Each row was made from one small tree. Brackets hold a mark, then the marks that hang from it, in the order of their numbers. Every link used is in the known rows. Write each row's tree.
In the rows, zero is written as 128.
Known rows
{z_931 {z_914 z_173 {z_691 z_963} {z_851 z_556}}}: [ 70 141 101 160  52  75 170 111 194  88 105 175 170  68  65 116 101 128
 117 139]
{z_914 z_173 z_691 z_851}: [110 115 111 169 109  85 150 142 203 128  83 145 162  57 109 112 101 148
  93 148]
{z_851 z_556 {z_914 z_173}}: [121 132 130 129 111  93 155 102 168  83 119 129 169 116 129 145 109 159
 125 133]
{z_691 {z_963 z_153}}: [117 127 169 132 111 114 154  98 120 118 141 150 107 121 116 161 141 137
 138 131]
{z_173 {z_914 z_851}}: [106 135 129 112 133 124 134 142 176 142 106 107 139  96 141 142  87 130
 118 113]
{z_931 {z_914 z_691}}: [107 145  90 149 110 133 131 124 140  98 100 160 119 138 108 124 138 118
 108 119]
{z_173 {z_914 {z_691 {z_963 z_153}} z_851 z_931}}: [102 120 153 129 109  82 160 103 203 111  87 147 127  86 105 164 100 145
  87 120]
{z_167 {z_931 {z_914 z_173 z_691 {z_851 z_556}}}}: [ 86 139  86 156  97  80 153 123 204 100  81 139 195  69 118 125 124 150
 115 130]
{z_59 z_691}: [124 133 101 156 131 121 124 140 134 139 141 120 111 122 134 128 130 121
 113 139]
{z_914 z_173 {z_691 {z_963 z_153}} {z_851 z_556}}: [ 95 113 142 158  87  68 176 108 203  98 107 156 161  54 102 152 113 166
 116 160]
{z_851 z_556 z_914}: [114 133 119 105 120 121 135 101 145  90 125 121 150 157 141 160 126 150
 128 132]
{z_851 z_556 {z_914 z_691 z_931}}: [116 122 100 119 113  95 136  93 181  67  93 141 159 156 110 151 128 153
  84 133]
{z_914 {z_691 z_963} z_851 z_931}: [ 94 113 126 141  71  73 143 112 183 121 101 164 148  94  65 116 110 124
  82 140]
{z_167 {z_931 {z_914 z_691}}}: [102 145  89 153 125 121 137 119 140 107  97 147 133 132 135 135 168 126
 106 107]
{z_691 z_963}: [108 129 146 137  96 110 144 111 117 129 147 148 118 118 101 132 132 112
 128 131]
{z_851 {z_914 z_931}}: [130 130 136 110 107 103 131  97 154 104 103 137 145 162 114 139 118 146
 100 116]
{z_931 {z_914 {z_691 z_963}}}: [ 90 145 108 158  81 114 150 105 128  99 121 181 109 131  79 127 141 103
 110 121]
{z_851 {z_914 z_691 z_931}}: [123 121 110 134 113  94 135  98 172  88  84 150 141 152 112 139 129 147
  70 123]
{z_914 z_173 {z_691 z_963} {z_851 z_556} z_931}: [ 93 110 124 149  60  45 164 110 217  93 102 164 188  59  58 116  92 143
  96 151]
{z_167 {z_931 z_914}}: [108 152 110 133 117 127 131 116 123 122 117 137 138 137 133 131 158 124
 133 102]
{z_914 z_691 z_851}: [106 117 101 147 117 109 130 141 177 134  94 137 142  97 123 123 115 140
  96 143]

Which tree is each row?
[102 122 103 110 123  93 136 129 220  97  83 117 167  97 114 141  86 137
  92 124]
{z_173 {z_914 z_691 {z_851 z_556} z_931}}
[ 89 137  85 151  85  92 150 129 202  90  85 155 182  77  91 116  94 140
 117 133]
{z_931 {z_914 z_173 z_691 {z_851 z_556}}}
[ 98 144 119 184  72  89 173 106 157  90 116 189 125  88  68 113 127 110
 110 127]
{z_931 {z_914 z_173 {z_691 z_963}}}
[ 77 142  77 133 105 108 135 121 181 105  85 136 173 109 128 140 140 142
 117 126]
{z_167 {z_931 {z_914 z_691 {z_851 z_556}}}}
[120 124 157 137 129  96 160  92 173  90 105 148 104 109 109 168 123 135
  90 116]
{z_173 {z_914 {z_691 {z_963 z_153}} z_931}}
[104 121 128 153  76  52 173  77 195  60 108 168 167 107  72 140 113 147
  83 141]
{z_851 z_556 {z_914 z_173 {z_691 z_963} z_931}}
[109 127  94 128 125 116 136 102 162  77 105 131 145 152 137 159 138 151
  99 137]
{z_851 z_556 {z_914 z_691}}
[ 99 141 130 153  92 118 159  94 130  92 111 182 102 130  99 155 151 131
 118 119]
{z_931 {z_914 {z_691 {z_963 z_153}}}}
[124 126 117 169 120  91 155 109 181  92  93 147 141 108 123 136 121 156
  81 138]
{z_851 {z_914 z_173 z_691}}
[ 90 129 112 138  95  98 154  87 154  75 130 155 134 142 111 164 141 134
  98 144]
{z_851 z_556 {z_914 {z_691 z_963}}}
[117 116 129 116  85  68 142 122 211 110 100 131 204  72  84 109  75 153
 125 141]
{z_914 z_173 {z_851 z_556} z_931}
[102 144 117 145  76  98 148 133 175 124  94 154 168  81  93 105  85 133
 132 117]
{z_931 {z_914 z_173 z_851}}
[ 97 129 123 165  86  71 177  88 179  69 122 161 152 103  97 151 126 146
  97 149]
{z_851 z_556 {z_914 z_173 {z_691 z_963}}}
[ 93 138  97 173  98  82 156 130 197 121  73 151 172  67 116 113 128 143
  98 122]
{z_167 {z_931 {z_914 z_173 z_691 z_851}}}
[103 130 109 136 139 119 136 143 194 128  90 118 132  89 140 141  98 131
  92 121]
{z_173 {z_914 z_691 z_851}}
[103 112 136 166  63  46 165 112 209 113  92 172 167  53  57 103  95 133
  81 147]
{z_914 z_173 {z_691 z_963} z_851 z_931}
[ 77 140 115 175  52  76 170 115 184 109  97 184 151  66  64 110 102 123
 104 129]
{z_931 {z_914 z_173 {z_691 z_963} z_851}}
[106 138 139 177  85  92 178  94 157  83 107 188 119  89  86 139 134 141
 117 127]
{z_931 {z_914 z_173 {z_691 {z_963 z_153}}}}
[ 96 137  94 166  82  95 151 133 195 110  77 164 160  77  90 105  96 136
 104 125]
{z_931 {z_914 z_173 z_691 z_851}}
